Each row was made from one path, in order. Every step used is in the known rows, and no mark comes twice. Write each row's path.
Known rows:
zoroz > dovoz > fadufik: [-43  -7  18  11  -3 -51  11  23  14  11  -4 -12   8  48   3 -36  -5  -1
  -6   1 -33 -14 -10  12  17 -18  -2   7  13  29  51  12]
zabob > kifikar > zuba > mazed: [ -1 -21 -49 -26 -25  35  12  -3 -24 -16  31  -1 -15 -19  11  45   6 -22
 -19 -12   8 -22 -27  50  35  18   2  -3 -34 -28  -9  -1]
zuba > kifikar > dovoz: [  5   7  -5 -26  -4  -4   4 -12   7   6 -43   1  -8 -35 -23  24   1 -22
   0 -31  40 -22   0  33   4  19 -29   9   0 -39  32  11]
dopo > dovoz > fadufik > zuba: [-23   8  36  17   4 -41  -7   0 -34   7 -40 -38   4  21  -9 -40  20  14
 -13 -20 -21   3 -21 -21  -1 -21   7 -14   3  27  24  17]
zuba > dopo > dovoz: [ 13  -9  -6  -7   9 -14  -7  -1  -5 -34  24 -40   5  10 -27 -12  30  17
   4   6   8  13 -19 -13  36  35  -9 -23 -15  24   4  25]
mazed > mareb > zoroz: [ -2 -13  17  -8   7  36 -25  -6 -15  -4  -6   5  -7   5 -12 -50  -1  12
 -10  16 -10 -15 -28 -19  31  42   9 -38   7   3 -13  14]
mazed > mareb > vorif: [-27  14   4 -11   0  -4  -8  10 -19  -1  -6  23   3 -25 -13 -26   3  13
  14  15   1   7  -9   9  19  23   8 -38  14 -18 -28 -26]
fadufik > zuba > dopo: [ 47   9 -16 -20  -8 -15 -11  -5 -52   0  -1 -33  21   0 -14 -38   8  12
 -21   7  -2   4  -6 -35  23   2  -4 -21  -5  19  24   3]
zabob > kifikar: [-38  -5 -15 -17 -39  -3  21 -13 -24   9  25 -12  17  -3  -1  17   8 -11
 -19  -3  42 -25  12  23  11  -3  -1   8 -32   7 -18 -32]
mazed > mareb: [-15  15   0  -6  26  -2 -11  -9 -16  -5   7 -23 -18  21   3 -19   5   0
 -11  11   2  16  -6  -9  48  13  -9 -19   9   9  -3 -13]
panol > fadufik: [-20  10   7 -13 -20   5   4   5 -25  13 -14  18   3   8  -1 -25   3 -11
  13 -24  -4   7   0  11 -12  20 -13  14  11 -26  29  10]
zuba > dopo: [ 41  -4 -25 -19  -6  -4  -5   2 -27 -11  20 -19  19   1  -9 -29   4   9
  -7  16   1  -4  -4 -13  26  17 -10 -16  -6   9  19  -1]
zabob > kifikar > zuba: [-35   4 -17  -4 -55  -1   3  -3 -14 -13  13 -39   5 -44  -1  52   9 -20
 -24 -17  38 -23  -6  29   9   3  13   5 -24   3 -19 -19]
dovoz > dopo: [-53  -4  15  10  -7   0   5  18 -18   7  -9   2  14  -5   3 -28   5  12
  12 -11  20  -4   6  30  14 -12  -7 -11   2   8 -18  -9]
mareb > vorif: [-16   3   3  -7 -17  -3  -1  16  -9   3 -12  39  16 -41 -15 -13  -1  13
  20   7   0  -5  -5  15 -14  13  14 -24   9 -24 -25 -18]
dovoz > vorif: [-39 -26  19   9  13  -2  11   7  19   1  -1  21  11 -17   2  -7   4   2
   2   9  -3  -7   0  37  -5  11  12  -4  -4 -19   8   8]
dopo > dovoz: [-15  -6  12   6  14 -11  -4  -2  12 -26  10 -26  -8   9 -21   8  27  10
   9  -5   8  16 -16  -3  18  22  -2 -11 -10  17 -10  25]
dopo > dovoz > fadufik: [-44 -17  33  26  10 -38   3  13   1 -14 -11 -26   3  34  -2 -37  21  14
  11 -10 -25 -12 -27  13   5  -2  -1 -11   1  18  23  18]
mazed > mareb > zoroz > dovoz: [-16  -1   2 -20   1  -6 -10   8  19   6  18  -2  -6  33 -22 -25 -10  -3
 -22  22 -11   4 -12 -19  58  30   4 -12  11  34  22  26]
kifikar > zuba > mazed: [ 19 -19 -41 -17  -6  37   1   3 -12 -19  19   6 -24 -17  11  37   2 -16
  -9 -10 -13 -10 -32  39  29  19   2  -7 -18 -31   0  14]
kifikar > zuba: [ -9   7  -6   7 -28   1 -11   7   2 -20  -4 -30  -8 -42   0  40   3 -12
 -11 -15   8  -7 -15  13   2   5  13   0  -2   0  -6   3]
zabob > kifikar > zuba > mazed > mareb: [-16   0 -34 -24   9  23  -2 -11 -32 -16  28 -24 -28   8  11  12   9 -15
 -23   3   7   2 -25  26  73  25  -8 -20 -16 -11  -9 -13]
panol > fadufik > dovoz > vorif: [-54 -13  11   1  -4 -11  13  22   9   9 -17   9  16  -4  -3 -11   4   6
  20 -23   2 -15  15  35 -12  12 -11  13  13 -42  36   8]
kifikar > zuba > fadufik: [  2  13 -26  -6 -36   9 -16  27  10   7 -12 -31   3 -64 -21  24 -10  11
 -19  -7  -2   1   1  19  14 -13  10  -5   8 -14  -4   2]
panol > fadufik > dovoz: [-23  17 -10 -10 -26 -13   2  21 -14  13 -22 -18   9  19  -6  -5  -1   6
  26 -47   6 -12  22  -3 -11   1 -33  26  24 -33  41   0]
fadufik > dovoz: [ -8  11 -14  -1 -11 -16  -1  18   5   4 -12 -30   6  14  -5  12  -2  13
  17 -31   9 -17  23 -11  -2 -14 -24  16  17 -16  21  -7]
zabob > kifikar > dovoz > fadufik: [-57  -9  20   6 -13 -37  21  -5  -6  16 -30 -10   5  22   5 -29   6  -7
   3 -27   6 -46  -5  49   7  -4 -23   5  -6 -12  36 -11]
fadufik > zuba: [  7  19  13  -2  -3 -14 -10  -9 -35  17 -31 -20   2  -3  -7 -14   5   4
 -21 -14  -3  10  -2 -30  -3 -20   8  -6   2  14   8   5]
zoroz > dovoz > vorif: [-49 -19  12  -1  10 -24  16  15  40   7  14  16   9   4  -8  -1  -3  -5
  -9  17  -4   1   6  34  20  12  11   7   0   4  30  19]

Write each row's path:
[-56   7  -5   5 -24  -8   0  42 -11  20 -22 -24  23 -13 -12 -22  -2  31
  19 -30  22 -13  28  27  18 -30 -24  -2  18 -10  -4 -14] : zuba > fadufik > dovoz > dopo
[ -3  16 -28  -8 -23 -11  -6  34   9  19 -18 -37  12 -11 -21   9 -11  27
   9 -28   4 -13  30  -4   7 -26 -24  13  22 -25  21  -7] : zuba > fadufik > dovoz
[  9 -25  -2 -19  15  53 -20  -7 -22  -7   5  18 -16  12  -6 -45  -1   8
 -10  17 -19 -17 -39  -4  44  50   5 -41  -1 -13 -11  20] : zuba > mazed > mareb > zoroz
[ -6   4 -10 -15  34   6  -7  -9 -46   0   0 -16 -27  38  12 -35   8  -1
 -20   3 -22  10 -28   2  63   8 -11 -28   0  -4  14  -1] : dovoz > fadufik > zuba > mazed > mareb
[ 28   6  -2 -13  -6 -32  -6  -5 -49   7 -22 -36  18  11 -11 -55   9  11
 -16  -6  -9 -12 -11 -16  24   2 -15 -20   0  11  47   5] : kifikar > dovoz > fadufik > zuba > dopo
[-47   7  17  -8 -11  -8   4   6 -25  17 -49  -4   9 -32 -16 -17   8  -2
   5 -37  47 -15   6  43  16  -6 -25  -7   3 -13   7   1] : fadufik > zuba > kifikar > dovoz > dopo
[ 14  17   0 -30 -29  -3  -9   5 -52  12 -43 -11  15 -40 -22  -1   6 -18
 -23 -27  19   1 -11 -14 -24  -7   3   5   5 -13  33  17] : panol > fadufik > zuba > kifikar
[-30  -8  21   3  -2 -33   8   6  -3   9 -49  -7   2   3  -3 -26   3  -8
   4 -27  -3 -39 -16  39  -5  -5 -20   2   8 -20  51   9] : zuba > kifikar > dovoz > fadufik
[-76  -2  11  -6 -20  -7  20  -2 -18  19 -20  -1  10 -12  -6 -14  10  -1
  10 -31  57 -26  18  64  30   1 -30  -2 -12 -11 -10 -21] : zabob > kifikar > dovoz > dopo
[ 18   0   1  -8   9 -21 -12  -5 -24 -26   8 -50   6   9 -30 -19  32  18
  -6  -1   7  19 -19 -27  34  24  -5 -25 -14  30   8  28] : fadufik > zuba > dopo > dovoz
[-25  12  32   4   0 -38 -11   3 -33  23 -35 -29   4  34  -9 -58   2   7
 -30  -6 -29  -2 -20 -29  24 -16   9 -17  15  36  39  17] : mazed > mareb > zoroz > dovoz > fadufik > zuba
[  5   1  11 -19 -24 -18 -12  14 -33  11 -40 -18  19 -24 -24 -18   1  -9
 -34 -13   1 -17 -24 -18 -10 -14  14  -7   7  13  39  25] : mareb > zoroz > dovoz > fadufik > zuba > kifikar
[-45 -12  -4   6 -12  -9   3  32  26   6 -15 -15  15 -38 -13  12  -2  17
   4 -15   2 -18  17  39   1  -4   0   5  11 -37  20   4] : kifikar > zuba > fadufik > dovoz > vorif
[-32  14  27   3 -12 -41   5 -13 -41  29 -51 -27   5  12  -4 -34   9  -1
 -19 -32   1 -20  -6   4   2 -22  -8  -2  -2   5  34  -2] : zabob > kifikar > dovoz > fadufik > zuba
[-27 -26  19   4  19 -16   3   3   2 -18   5 -13  15 -11 -21 -20  27  16
  -3   9   2   6 -13  18  19  29   9 -22 -13   3  13  27] : fadufik > zuba > dopo > dovoz > vorif
[ 10   3   3 -12   1 -19 -10  -3 -33 -21   4 -43   7  11 -31 -27  33  15
  -2  -9   5  22 -20 -23  30  31  -9 -20 -10  22  18  31] : panol > fadufik > zuba > dopo > dovoz
[-71   8 -12   1 -45 -10   3  39 -18  16 -15 -38  26 -29 -12  -3   2  22
   9 -37  40 -24  27  40  23 -29 -20   0   7  -7 -12 -24] : zabob > kifikar > zuba > fadufik > dovoz > dopo
[  2   3  13 -10 -15 -24 -10   9 -39   0 -42 -33  15 -27 -22  -6  15  -6
 -25 -21   9  -7 -24 -13 -15 -18   8  -7   0   9  30  21] : dopo > dovoz > fadufik > zuba > kifikar
[-35 -20  15 -10  11  -5  13  -2  24   5 -31  21   4 -42 -15   8   5 -13
   1 -13  26 -22   1  61  -2  25  -8   3  -3 -45  30  16] : zuba > kifikar > dovoz > vorif
[-37 -22  13   1   6 -21   3  21   1   7   0   0  -2  55   1 -58  -5   2
 -12   9 -45 -23 -32  13  42   8   0 -14  10  19  45  22] : zuba > mazed > mareb > zoroz > dovoz > fadufik
[-19  14  33   9   1 -39  -3  -8 -32  25 -59 -23  -1  14  -4 -40   6   3
 -13 -31 -13 -12  -9  -4  -3 -23  -7  -5   9   3  40   9] : kifikar > dovoz > fadufik > zuba
[  6   8 -19 -22  34  17  -9 -15 -43  -1   7 -14 -30  28   8 -20   7  -3
 -22   6 -12  18 -22  -4  67  14 -11 -26  -3  -7   4  -1] : fadufik > zuba > mazed > mareb
[-23 -20  21  16   7 -40   1  15 -12 -19  -3 -35  13  35  -5 -51  23  18
   7  -3 -25 -15 -29   7  16   6  -6 -19  -1  23  32  18] : zuba > dopo > dovoz > fadufik
[-56 -13   4 -11  -2   9   1  22  -9  10  11  10   3  22  -9 -44  -2   8
  -4   4   6  -4 -10  28  64  14  -6 -21   4  22  -1  14] : zuba > mazed > mareb > zoroz > dovoz > dopo
[-11   7 -13 -20  32  -5  -5  -5 -35   4   8 -19 -27  48   7 -31   5  -5
 -25   7 -24  14 -25   0  76   8 -11 -22   2   6  25   4] : zoroz > dovoz > fadufik > zuba > mazed > mareb
[-58   9  -6   6 -33  -8  -4  43 -11  13 -23 -34  20 -27 -12  -8  -1  27
  14 -36  25 -15  23  32  20 -29 -20  -3  17  -9  -6 -12] : kifikar > zuba > fadufik > dovoz > dopo
[ 35   1 -28 -14 -25  -4 -13   6 -25 -25  18 -41  13 -27  -9   0   7   1
 -16   5   6  -8 -15  -4  27  21   0 -17  -7  10  14   2] : kifikar > zuba > dopo
[-63   2   9   0 -10 -22   9  27   3  14   6  -2  13  14  -7 -22  -1   4
   1  -4  17   6  12  26  39 -12  -9  -1   6  31   4   2] : zoroz > dovoz > dopo
[  7   6   9 -12 -20 -19  -8   9 -44   9 -45 -23  18 -31 -15  -9   5  -9
 -28 -20   6 -12 -19 -12 -22 -25   9  -4   4   4  33  13] : dovoz > fadufik > zuba > kifikar
